Each row was made from one small tree. The marks that hang from a mark follow it in brackets, in alphabetical order. Every link used is in the known rows. Write each row's tree.
Known rows
natu(galov(rezo(gedu(debon(vegibas)))) mebun): [-1.12 -1.53  0.31  1.71  1.81  2.82  3.02 -3.20 -2.27  1.55 -0.39  0.08
 -1.68  3.23  1.00  2.08 -4.35 -0.52 -2.40 -0.98 -1.93]
gedu(debon rezo(galov(natu(mebun)))): [ 2.26 -0.64 -5.14  3.23  1.64  0.84  0.23 -3.06 -1.73  0.61 -0.85  2.22
 -3.35  3.06  1.44 -0.13 -0.93 -3.54 -1.29 -0.68 -6.93]
gedu(debon(vegibas) rezo(galov(natu(mebun)))): [ 2.29 -3.42 -4.97  3.76  2.46 -0.08  1.77 -2.38 -2.82  1.37  0.31  2.97
 -3.18  3.89  2.31  0.57 -0.79 -3.11 -0.86 -0.44 -6.24]
mebun(natu(galov(rezo(gedu(debon)))) rolidu): [-0.56  3.67 -0.44  2.18 -0.44  3.13  2.82 -3.61  1.16  0.59 -4.32 -0.94
 -3.00  2.48  1.29  0.18 -3.01  1.97 -2.84 -2.57 -2.73]
mebun(natu(galov) rolidu): [ 0.30  2.86  0.42  1.75  0.60  2.25  1.60 -2.06  0.27 -0.21 -5.73  0.74
  1.09  1.26  1.31 -0.34 -2.97  1.32 -1.92 -2.50 -3.11]
natu(galov(rezo) mebun(rolidu)): [-0.07  4.18  1.95  1.25  0.11  2.93  0.92 -3.60 -1.66  0.76 -2.09  0.20
  0.19  1.79 -0.89 -0.48 -4.04 -1.56 -1.96 -3.00 -2.68]
natu(galov(rezo)): [-0.13  1.30  1.61 -0.93  1.68  3.30 -0.12 -2.57 -1.26  0.22 -0.23 -0.39
 -0.18  1.58 -0.25  1.55 -6.17 -0.38 -0.74 -2.19 -2.07]
natu(galov mebun(rolidu)): [-0.18  3.02  0.92  1.86  0.92  2.40  0.95 -2.72 -1.28 -0.12 -3.41  1.38
  2.00  1.13 -0.34  0.00 -3.23 -0.77 -2.70 -1.88 -3.79]
rolidu(mebun): [ 0.67 -0.65  0.17  1.31  2.66  1.02 -0.24 -1.26 -1.39 -1.22  1.68 -0.24
  0.85  1.46  0.39  1.09 -3.46  3.41 -1.75 -1.47 -2.91]
rolidu(mebun(natu)): [ 0.94 -0.24  0.32  1.99  1.43  1.05  0.65 -1.35 -1.61 -0.91 -2.60 -0.39
 -0.01  1.82  1.87 -0.04 -2.13  3.73 -1.31 -2.17 -2.43]
debon(vegibas): [ 0.41 -2.47 -0.88  0.78  3.49  1.41  0.99 -1.00 -0.99  0.07  2.02  1.69
  1.31  2.38  1.08  2.45 -4.20  0.43 -1.11 -0.06 -2.52]
rolidu(mebun(natu(galov(rezo(gedu(debon)))))): [-0.39  0.32  0.62  2.00  0.63  2.32  2.32 -2.87 -1.42  0.12 -3.42 -2.23
 -3.20  2.35  2.21  0.62 -3.27  4.39 -2.30 -3.12 -1.86]
debon(gedu(rezo(galov(natu))) vegibas): [ 3.03 -3.21 -2.72  2.02  3.34 -0.71  0.58 -0.77  0.16  2.28  1.20  2.93
 -3.31  3.22  1.74  1.63 -2.32 -2.06  0.61  1.16 -4.52]
galov(natu(mebun) rezo(gedu)): [ 0.63  3.99  0.81  1.91  1.52  2.35 -0.56 -2.85 -2.51 -0.29 -2.91  0.08
 -4.06  2.33 -0.79  1.79 -3.05 -4.57 -0.21 -0.63 -2.32]
rezo(galov(natu(mebun)) gedu(debon(vegibas))): [ 1.74 -2.63 -3.27  3.50  3.35  0.01  1.87 -2.04 -2.34  0.53 -3.92  2.47
 -2.26  3.82  1.91  3.36 -0.96 -2.54 -3.01  0.51 -4.58]
debon(gedu(rezo(galov(natu)))): [ 3.00 -0.66 -2.73  1.54  2.18  0.03 -0.93 -1.57  1.23  1.46  0.23  2.12
 -3.56  2.51  0.92  1.19 -2.37 -2.35  0.16  0.89 -5.21]
natu(galov(rezo(gedu(debon))) mebun(rolidu)): [-1.02  3.99 -0.22  2.30  0.08  3.18  2.25 -4.14 -0.25  0.92 -1.63 -0.40
 -1.86  2.29 -0.43  0.45 -3.32 -0.33 -3.54 -1.88 -3.15]
debon(gedu(rezo) vegibas): [ 0.71 -3.44 -1.54  1.43  2.53  0.99  1.45 -0.89  1.52  2.18  6.01  1.76
 -1.41  2.61  1.07  0.52 -3.90  0.59  0.34  1.61 -3.10]
rolidu(mebun(natu(galov))): [ 0.50 -0.43  1.83  1.64  1.27  1.50  1.16 -1.45 -2.48 -0.81 -4.64 -0.62
  0.65  1.17  2.51 -0.05 -3.12  3.82 -1.44 -2.95 -2.46]
galov(natu(mebun(rolidu)) rezo): [ 1.38  5.88  0.08  3.01  0.55  1.35  0.04 -3.11 -2.10  0.23 -1.06  1.41
 -2.48  2.37 -1.00 -0.33 -2.13 -4.30 -0.61 -2.73 -3.19]

Write each row's tree
[ 2.66  3.71 -3.23  3.50  1.22  0.66 -0.47 -2.99 -1.07  0.04 -3.38  1.99
 -3.05  2.33  0.19 -0.74 -0.28 -4.47 -1.00 -1.38 -6.59] | gedu(rezo(galov(natu(mebun(rolidu)))))
[ 0.43  4.51  1.44  1.06 -0.24  2.89  1.47 -3.01 -0.25  0.53 -5.07 -0.33
 -1.02  1.91  1.00 -0.77 -3.44  0.21 -1.15 -3.72 -2.15] | mebun(natu(galov(rezo)) rolidu)
[ 3.00 -2.80 -1.70  2.95  2.52 -0.65  0.96 -1.49 -1.32  2.59 -0.20  3.26
 -2.98  3.37  1.51  0.78 -1.17 -4.02  0.22  1.00 -4.56] | debon(gedu(rezo(galov(natu(mebun)))) vegibas)
[ 1.34  4.34 -1.00  3.60  1.25  0.87  0.18 -2.19 -1.76 -0.39 -2.07  2.59
 -0.35  1.72 -0.55 -0.10 -1.35 -3.46 -1.46 -1.55 -4.21] | galov(natu(mebun(rolidu)))
[-0.01  1.80  2.53  0.04  1.00  3.35  0.19 -3.22 -2.87  0.66 -1.52 -0.27
  0.05  1.78 -0.45  0.60 -5.02 -2.07 -1.14 -2.26 -2.25] | natu(galov(rezo) mebun)
[ 0.48  1.34  2.52  0.83  0.63  2.10  1.00 -2.25 -3.02  0.01 -3.89 -1.77
 -1.22  1.76  1.70 -0.51 -3.94  2.72 -0.58 -4.07 -1.37] | rolidu(mebun(natu(galov(rezo))))
[ 1.35  3.09  0.60  1.84  1.37  1.84 -0.58 -2.73 -3.31  0.17 -0.22  1.08
 -2.45  2.39 -0.48  0.45 -3.22 -4.80  0.19 -1.99 -2.76] | galov(natu(mebun) rezo)
[ 0.42 -0.23 -1.51  3.43  2.16  1.15  2.27 -2.55 -3.13  1.17  0.79  1.46
 -4.21  3.75  0.90  2.03 -2.52 -2.98 -1.00 -0.70 -2.52] | galov(natu(mebun) rezo(gedu(debon(vegibas))))
[ 1.97 -4.09 -2.28  0.75  2.88  0.26  0.76 -1.35  1.63  2.47  2.46  1.86
 -1.63  3.28  1.62  1.64 -2.95  0.01 -0.72  1.53 -4.07] | debon(gedu(rezo(galov)) vegibas)
[ 2.65  3.39 -1.84  3.01  1.68  0.16 -0.31 -2.54 -1.52 -0.24 -5.60  2.69
 -0.52  2.39 -0.25  1.00 -0.50 -3.58 -2.34 -1.76 -5.27] | rezo(galov(natu(mebun(rolidu))))
[ 1.98  1.35 -1.77  0.96  3.30  1.02 -1.27 -1.60 -0.27 -1.20 -5.92  0.88
 -2.63  2.24  0.54  4.22 -2.54 -2.25 -1.94  0.52 -4.40] | rezo(galov(natu) gedu)
[-0.70  5.76  2.15  1.36  0.54  3.42  0.89 -3.83 -0.67  0.19 -4.35 -0.82
 -1.72  1.63 -1.18  0.83 -3.78 -1.49 -2.65 -1.64 -2.30] | natu(galov(rezo(gedu)) mebun(rolidu))
[ 0.38  1.77 -2.38  1.93  1.92  1.99  0.42 -2.61 -0.53 -0.16  1.53  0.18
 -4.77  2.80  0.29  2.59 -3.58 -1.10 -1.14 -0.81 -3.07] | galov(natu rezo(gedu(debon)))
[-0.54 -3.20 -2.82  1.80  3.31  1.63  2.31 -1.55  0.38  0.20  2.50  1.12
 -0.78  3.04  1.65  3.19 -3.59  2.36 -2.84  1.06 -3.06] | rezo(gedu(debon(vegibas)))
[ 2.23 -3.66 -6.06  2.81  3.27 -0.01  1.38 -1.80 -1.29  1.03  1.92  2.89
 -3.41  3.66  2.59  1.25 -1.91 -1.30 -0.52 -0.32 -6.15] | gedu(debon(vegibas) rezo(galov(natu)))
[ 2.35 -1.26 -5.85  2.36  2.21  0.75 -0.05 -2.52 -0.28  0.17  0.77  1.97
 -3.88  2.91  1.54  0.88 -1.93 -1.43 -0.95 -0.48 -6.80] | gedu(debon rezo(galov(natu)))
[ 1.24 -2.17 -5.19  1.07  1.98  1.82  0.10 -3.09  1.19  0.48  2.15  0.80
 -1.92  2.93  1.37  0.91 -2.61  0.90 -2.10 -0.15 -6.41] | gedu(debon rezo(galov))
[-0.04 -3.78 -4.72  2.10  2.72  1.61  2.15 -1.82 -0.19  0.82  6.53  1.51
 -1.62  3.03  1.98  0.38 -3.54  1.47 -0.82  0.18 -4.55] | gedu(debon(vegibas) rezo)
[-0.38  2.74  2.51 -0.07  0.73  3.82  0.90 -2.72 -0.63 -0.13 -6.55 -1.95
 -2.72  1.87  1.25  1.66 -4.53 -0.12 -1.09 -1.66 -1.27] | mebun(natu(galov(rezo(gedu))))
[ 2.39  0.71 -2.93  2.38  1.84  1.06 -1.06 -2.58 -2.39 -0.19 -3.59  1.62
 -3.04  2.34  0.74  0.22 -1.42 -4.83 -0.27 -0.47 -5.96] | gedu(rezo(galov(natu(mebun))))
[ 1.90 -1.13 -2.13  0.19  1.89  1.03 -0.70 -2.04  2.78  1.61  1.26  0.89
 -1.85  2.53  0.59  1.16 -3.09  0.01 -0.94  1.36 -4.75] | debon(gedu(rezo(galov)))
